Each row was made from one walk, in order. Every step used is in the known rows, and no mark comes twice. Write each row's walk.
Known rows:
pemug/dopo/zilu/tadi/varud/fepek/tele:  4.512  0.230  0.121 -1.461  3.030 -0.168 -1.965 -0.256  0.437 -2.668  4.740  1.597 -1.079  1.675  1.679 -4.026 -2.236  2.612 -5.159 -1.500  1.553 -2.957 -1.623  0.834 -0.720
tadi/varud/fepek/tele/gebat/rana:  2.637 -1.283 -0.932 -2.537  3.807 -4.101 -1.861 -2.712 -0.805 -2.979 -1.540 -0.458  0.167 -1.066  2.071 -2.774 -2.009  3.980 -1.922 -1.793  0.471 -3.891 -2.590  2.359  2.729
tadi/varud/fepek/tele/dopo:  4.225 -1.447 -1.160 -2.960  5.235 -3.019 -2.474 -0.901  0.147 -1.345 -1.149 -0.116  0.506 -0.701  1.463 -1.040  0.759  2.934 -2.610 -0.817 -0.937 -2.616 -2.665  1.649  0.589
rana/gebat:  2.004  1.215  0.888 -1.059  1.806  0.189  0.498  0.437 -0.328 -0.325  0.433 -1.332 -0.692  0.735  3.469  1.977 -2.394  1.538 -3.685  0.730  2.113  1.173  1.665  2.891 -0.037
dopo/tele/gebat: -1.896 -1.689  0.222 -0.839  1.657 -0.679  2.249  1.455 -1.759 -0.567  0.945  0.520 -0.854 -0.018  2.795 -1.333 -1.023  2.438 -3.309 -0.095  2.193 -1.547  1.193  0.997 -3.030
varud/fepek/tele/dopo/zilu:  2.719 -0.669 -1.876 -2.121  3.655  0.227 -2.880 -1.246  0.014 -2.375 -2.323 -0.148 -3.038 -1.193 -0.164 -1.615  0.648  3.034 -1.734 -0.191  1.034 -2.090 -0.908  0.591 -0.746
pemug/dopo/tele/gebat/rana:  0.523 -0.628  3.578  0.347  0.460 -1.441  0.949 -0.429 -1.634 -2.467  3.703  2.235 -0.919  0.605  4.416 -2.463 -2.097  2.002 -3.109 -1.685  3.013 -2.624 -0.392  0.791 -2.632
mikodiz/fepek/tele:  1.151  0.584 -3.664 -2.050  2.192 -1.996 -1.743 -2.773 -0.389 -1.060 -1.490 -1.571 -3.024 -1.472  1.489 -0.569 -0.433  4.701  0.055 -0.965  3.080 -2.216  1.501  0.555  0.880
tadi/zilu/dopo:  1.609  1.065  1.368 -3.264  1.453  0.107 -2.283 -0.516 -0.980 -0.320  0.840  2.817  0.673 -0.434 -1.199  0.157 -1.336  1.803 -5.610 -1.840  0.858 -0.744 -4.888  1.322  0.994
varud/tadi/zilu/dopo/rana/gebat:  1.041  0.702 -1.279 -5.397  3.140  2.751 -1.564  1.393  0.737 -0.615  4.418  0.163  0.625  0.225  0.206  1.904 -1.529  2.029 -7.944 -1.912  2.813 -1.736 -2.730  3.347  1.534
tele/fepek:  2.862 -0.973  0.393 -1.392  1.008 -0.177  1.472 -0.330 -1.951 -0.417 -1.808  0.219 -1.070 -1.215  1.988 -2.333 -1.301 -0.035 -0.151 -0.785  0.921 -1.454  0.998  1.954  0.734
tele/fepek/varud/tadi/zilu/dopo/rana:  0.673 -2.205 -1.447 -4.354  3.750  1.631 -2.606 -0.081 -1.435 -1.165  2.670 -1.080 -0.291 -1.965 -0.584 -4.157 -2.313  0.862 -2.179 -2.843  2.027 -4.017 -1.149  2.824  2.634
fepek/varud: -0.890 -0.775 -1.606 -1.560  2.476 -3.216 -1.235  1.314  0.676  0.631  0.895 -2.026 -0.057 -0.996  0.442 -3.464 -1.578  1.850 -0.508  0.736  0.317 -1.533 -1.113  1.119  0.844
mikodiz/fepek/tele/dopo/zilu/tadi:  2.076  0.381 -2.636 -3.801  3.584  0.668 -3.217 -2.954 -0.195 -1.317 -0.420 -1.222 -2.873 -1.374  0.217 -0.466  0.955  3.430 -0.502 -1.135  1.825 -2.350  2.280  0.316 -0.391
fepek/tele: -0.052  0.150  0.066 -3.737  1.923 -2.017 -0.505 -0.284  0.123  0.076 -1.208 -1.949 -2.192 -1.510  2.328 -0.529 -1.392  4.904 -1.050 -0.009  1.947 -1.642 -0.155  1.100  0.422
fepek/varud/tadi: -0.924 -0.606 -3.958 -2.973  3.144 -2.986 -1.285  2.794  1.861  0.680  3.102 -3.453  0.290 -0.388 -0.412 -2.095 -0.668  2.002 -1.598  0.283  0.920 -2.782 -1.829  2.190  2.396
mikodiz/fepek/tele/dopo:  2.055  0.061 -2.637 -3.157  3.007 -1.410 -2.758 -3.202 -0.380 -0.815 -2.116 -1.172 -2.388 -1.888  1.124  0.455  1.480  3.526  0.659 -1.151  1.940 -2.145  1.607  0.244 -0.247
tadi/varud/fepek/tele/dopo/rana:  3.382 -2.362 -1.091 -3.854  5.736 -1.201 -1.766 -0.505  0.558 -1.310 -0.591  0.505  0.326 -1.099  2.487 -2.160  0.219  2.868 -3.536 -1.065 -0.700 -2.802 -1.754  1.492 -0.803
varud/fepek/tele/gebat/rana:  1.208  0.184 -2.180 -2.196  1.321 -2.680 -1.957 -3.620 -1.244 -4.485 -3.068 -1.226 -3.337 -1.917  0.868 -3.722 -2.344  4.817 -0.282 -1.583  2.283 -3.652 -0.377  2.313  3.071
zilu/dopo:  1.812 -0.072  2.754 -2.162  0.454  0.741  1.362  0.591  0.121  1.236  1.064  1.709 -1.111  1.454 -1.503 -1.839  0.163  1.585 -4.176 -0.822  2.953  0.405 -3.421  1.654  1.226
fepek/varud/tadi/zilu/dopo: -0.574 -0.004 -2.924 -4.067  3.605 -1.834 -3.928  1.488  0.813 -0.095  4.105 -1.918  0.941 -0.647 -2.279 -1.550 -1.197  2.313 -3.665 -1.373  1.182 -3.193 -4.285  2.280  3.367
varud/tadi/zilu/dopo:  1.541  1.125 -1.724 -4.795  2.179  0.051 -1.509  1.658  0.693  0.038  3.283  0.600  0.965  0.229 -1.685  1.606  0.000  1.893 -6.397 -1.788  1.618 -2.177 -4.910  2.617  2.649
dopo/zilu:  0.304 -0.953  0.300 -0.424  1.958  1.605  1.639  1.885  0.571  1.664  0.171  1.678 -0.426  0.843  0.949 -0.942 -1.164  0.347 -3.834  1.185  1.517 -0.150 -1.679 -0.581 -3.491
mikodiz/fepek/varud/tadi/zilu/dopo/tele: -0.352 -0.026 -4.902 -1.472  4.483 -0.731 -4.119 -0.620 -0.409 -1.360  4.207 -1.611 -1.218 -0.457 -1.856 -1.054 -0.014  3.182 -2.933 -1.908  3.242 -3.478 -1.494  1.200  2.066

Which walk is each row?
 1.278 -1.210 -2.999 -3.295  3.452 -1.365 -2.914  0.002 -1.609 -1.274  1.280 -2.216  0.209 -2.303  0.078 -2.440 -2.171  0.620 -0.277 -1.750  0.536 -4.050 -0.715  2.730  3.104
tele/fepek/varud/tadi/zilu
 1.264 -1.853 -0.638 -1.400  2.435 -1.454 -1.019 -0.524 -1.901 -0.699 -0.503 -1.852 -0.929 -1.898  0.967 -4.522 -2.119  0.438  1.433 -0.799  0.801 -2.529  0.766  1.926  1.799
tele/fepek/varud
 3.439 -0.890 -2.005 -2.149  4.571 -3.520 -1.627 -0.581  0.172 -1.560 -0.792 -0.460  0.020 -0.314  1.744 -1.842 -0.751  3.841 -3.109 -0.674 -0.110 -2.643 -2.675  1.859  1.607
tadi/varud/fepek/tele
 1.048 -1.731  4.449 -0.626  2.210  3.248  1.671  0.666 -2.261  0.041  2.424  1.322 -2.655  0.966 -0.048 -1.981  0.059  1.429 -3.844 -1.466  3.956 -0.566 -1.196  1.638 -0.229
zilu/dopo/tele/fepek
 1.934 -0.788 -2.169 -3.542  3.828  0.401 -1.522 -0.535 -0.200 -1.891  1.547 -0.012 -0.491  0.660 -0.188 -4.118 -2.400  2.812 -4.496 -0.941  0.725 -3.143 -0.468  1.543  0.203
dopo/zilu/tadi/varud/fepek/tele/gebat
 1.755 -1.222  1.562 -5.975  5.203  0.473 -2.559 -0.592  0.393  0.296  0.571 -1.061 -0.366 -1.184  1.338  0.012  0.599  3.089 -2.345 -0.498 -0.254 -2.194 -0.410  0.759 -1.494
fepek/tele/dopo/zilu/tadi/varud
 1.488 -0.277  2.755  1.000  1.340 -0.739  1.408  2.075 -0.406 -0.823  4.624  2.158 -1.126  1.280  4.185 -1.149 -0.803  1.747 -4.413 -0.354  2.445 -1.197 -0.706  0.162 -3.701
pemug/dopo/tele
 3.024  0.935 -0.215 -4.350  2.846 -1.990  0.566  1.614  1.167 -0.090  2.938 -0.417  1.260  0.598  1.485 -2.425 -0.677  1.757 -4.167 -0.019 -1.939 -1.262 -0.475  3.042  2.108
zilu/tadi/varud
 2.231 -0.243 -1.360 -2.876  4.525  1.147 -1.343  0.440  0.718 -1.303  2.169 -0.137 -0.960  0.726  0.182 -3.134 -1.672  2.773 -4.793 -0.006  0.280 -2.257 -1.021  1.251  0.071
dopo/zilu/tadi/varud/fepek/tele
 3.047  0.288 -2.188 -3.326  3.674  0.761 -3.349 -1.262  0.270 -3.212 -0.911 -0.922 -3.475 -1.115 -0.755 -2.537  0.441  3.384 -2.202 -0.262  0.433 -2.336  0.031  1.559  0.648
varud/fepek/tele/dopo/zilu/tadi
 4.029  0.259 -0.853 -5.833  5.523  0.969 -2.636 -0.622  0.678 -3.028  2.664 -1.553 -0.657 -0.460  2.463 -2.455 -1.055  3.258 -4.811 -0.998 -1.009 -2.073  1.900  3.983  1.630
zilu/tadi/varud/fepek/tele/dopo/rana/gebat
 1.777 -1.566  2.117 -4.322  3.480  3.310  0.180  0.746  0.619  0.535 -0.004  0.891  0.184 -1.089  3.966  0.997  0.445 -0.191 -3.624  0.121  0.208  0.486  2.191  1.671 -4.298
tele/dopo/rana/gebat
-1.154 -2.445  0.996  0.294  4.030  0.504  0.070  1.409 -2.319 -0.772  1.968 -1.672 -2.025 -1.264  2.672 -2.790 -1.332  1.550 -0.644 -0.001  1.714 -2.186  1.599  1.176 -1.504
dopo/tele/fepek/varud
 2.391 -0.541  1.425 -3.868  3.068  2.466 -0.523  1.140  0.907  0.779  0.834  1.305  0.049 -0.123 -0.005 -0.329  1.838 -0.793 -3.059  0.594 -1.274 -0.312 -0.057  0.436 -3.107
tele/dopo/zilu/tadi
 2.596 -0.222  2.157 -1.462  1.261  1.719  0.963  0.748  0.341 -1.273  4.147  2.047 -0.519  0.933  5.754 -1.840 -3.347  1.215 -5.493 -1.111  3.050 -0.535  1.384  1.644 -3.348
pemug/dopo/rana/gebat
 1.406 -0.524 -0.209 -3.256  3.829  0.476 -1.733 -1.773 -0.342 -2.786  1.417 -0.162 -0.798  0.018  0.502 -4.053 -2.820  2.877 -3.499 -1.148  0.766 -3.489 -0.924  1.742  1.221
dopo/zilu/tadi/varud/fepek/tele/gebat/rana
-0.848  0.113 -4.423 -3.768  3.754 -3.034 -3.719  1.936  1.043 -0.226  3.184 -2.579  1.277 -1.469 -0.677 -0.929 -1.572  2.200 -2.805 -0.446 -0.045 -3.406 -3.106  2.036  2.536
fepek/varud/tadi/zilu
 1.181 -1.779 -1.000 -4.137  4.277  2.617 -3.115 -0.597 -1.880 -1.856  3.209 -2.002 -0.522 -1.472  0.368 -2.758 -3.336  0.943 -2.792 -2.912  2.805 -3.382  0.163  3.669  2.918
tele/fepek/varud/tadi/zilu/dopo/rana/gebat
 4.411  0.639 -1.380 -5.256  4.468 -1.775 -2.543 -0.421  0.776 -2.392  1.564 -1.217 -0.340 -0.569  0.463 -2.742  0.520  3.097 -3.198 -0.756 -2.151 -2.464 -0.236  3.233  2.777
zilu/tadi/varud/fepek/tele/dopo
 1.982 -1.637  1.773 -2.446  3.125  1.910 -0.021  1.153  0.602  1.786 -0.944  2.132  0.493 -0.234  0.584  0.826  1.971 -1.264 -2.572  0.760 -0.492 -0.013 -1.358 -0.638 -4.824
tele/dopo/zilu
 0.220  0.250 -2.737 -2.646  1.328 -2.780 -1.950 -5.242 -1.678 -2.774 -2.464 -1.609 -2.698 -2.146  1.688 -1.735 -1.773  4.863  1.384 -2.363  3.739 -3.762  1.826  1.122  2.090
mikodiz/fepek/tele/gebat/rana
 3.153 -1.189  1.677 -4.212  4.468  1.612 -0.816  1.253  0.962  1.150  1.332  1.596  1.577  0.198  0.506 -0.256  1.871 -0.957 -3.656  0.275 -2.095 -0.713 -1.046  0.588 -3.079
tele/dopo/zilu/tadi/varud
 1.604 -1.319 -1.542 -3.561  3.297 -0.168 -3.107 -0.424 -1.823 -1.078  2.195 -1.609 -0.167 -1.448 -1.592 -3.061 -1.760  0.792 -1.233 -2.632  1.775 -3.770 -1.941  2.962  4.123
tele/fepek/varud/tadi/zilu/dopo
 0.960 -0.227  2.756 -2.072  2.739  2.061 -2.060 -0.463 -2.989 -1.266  1.937  2.521 -0.571 -0.894 -0.176 -0.103 -1.425  1.709 -5.225 -2.343  1.760 -1.571 -3.142  1.227 -0.113
tadi/zilu/dopo/tele/fepek
 1.172 -0.095 -0.532 -3.854  3.278  1.755 -1.392  1.559 -1.051 -0.840  3.953  0.349 -0.067 -0.164 -0.794  1.231 -0.145  1.683 -5.825 -2.285  2.382 -2.880 -3.296  2.676  1.923
varud/tadi/zilu/dopo/tele/fepek
 4.187 -0.963  0.089 -3.287  4.661  1.532 -1.672  0.611  0.856 -0.525  0.829  1.737  0.658  0.268 -0.402 -1.298  1.976 -0.718 -3.885  0.156 -2.035 -1.140 -1.285  0.886 -2.192
tele/dopo/zilu/tadi/varud/fepek
-1.813 -0.638 -2.086 -3.232  4.590 -0.949 -3.667  2.215  0.287 -0.265  5.394 -2.163  0.320 -0.596 -1.463 -1.009 -0.897  2.868 -4.440 -1.085  1.703 -3.270 -3.761  1.973  1.943
fepek/varud/tadi/zilu/dopo/tele
 0.337  0.668 -0.893 -3.858  3.117  1.041 -1.205  2.434  0.272 -0.203  4.635  0.478  0.312  0.352 -0.901  2.122  0.224  2.344 -7.059 -1.485  2.185 -2.290 -4.321  2.258  1.231
varud/tadi/zilu/dopo/tele
-1.197 -1.807 -0.896 -1.343  4.997  0.466 -1.799  1.696 -2.256 -1.469  3.451 -1.782 -0.966 -1.757  1.860 -1.120 -1.437  1.809 -2.379 -0.899  1.326 -3.488  0.161  1.726 -0.378
dopo/tele/fepek/varud/tadi/zilu
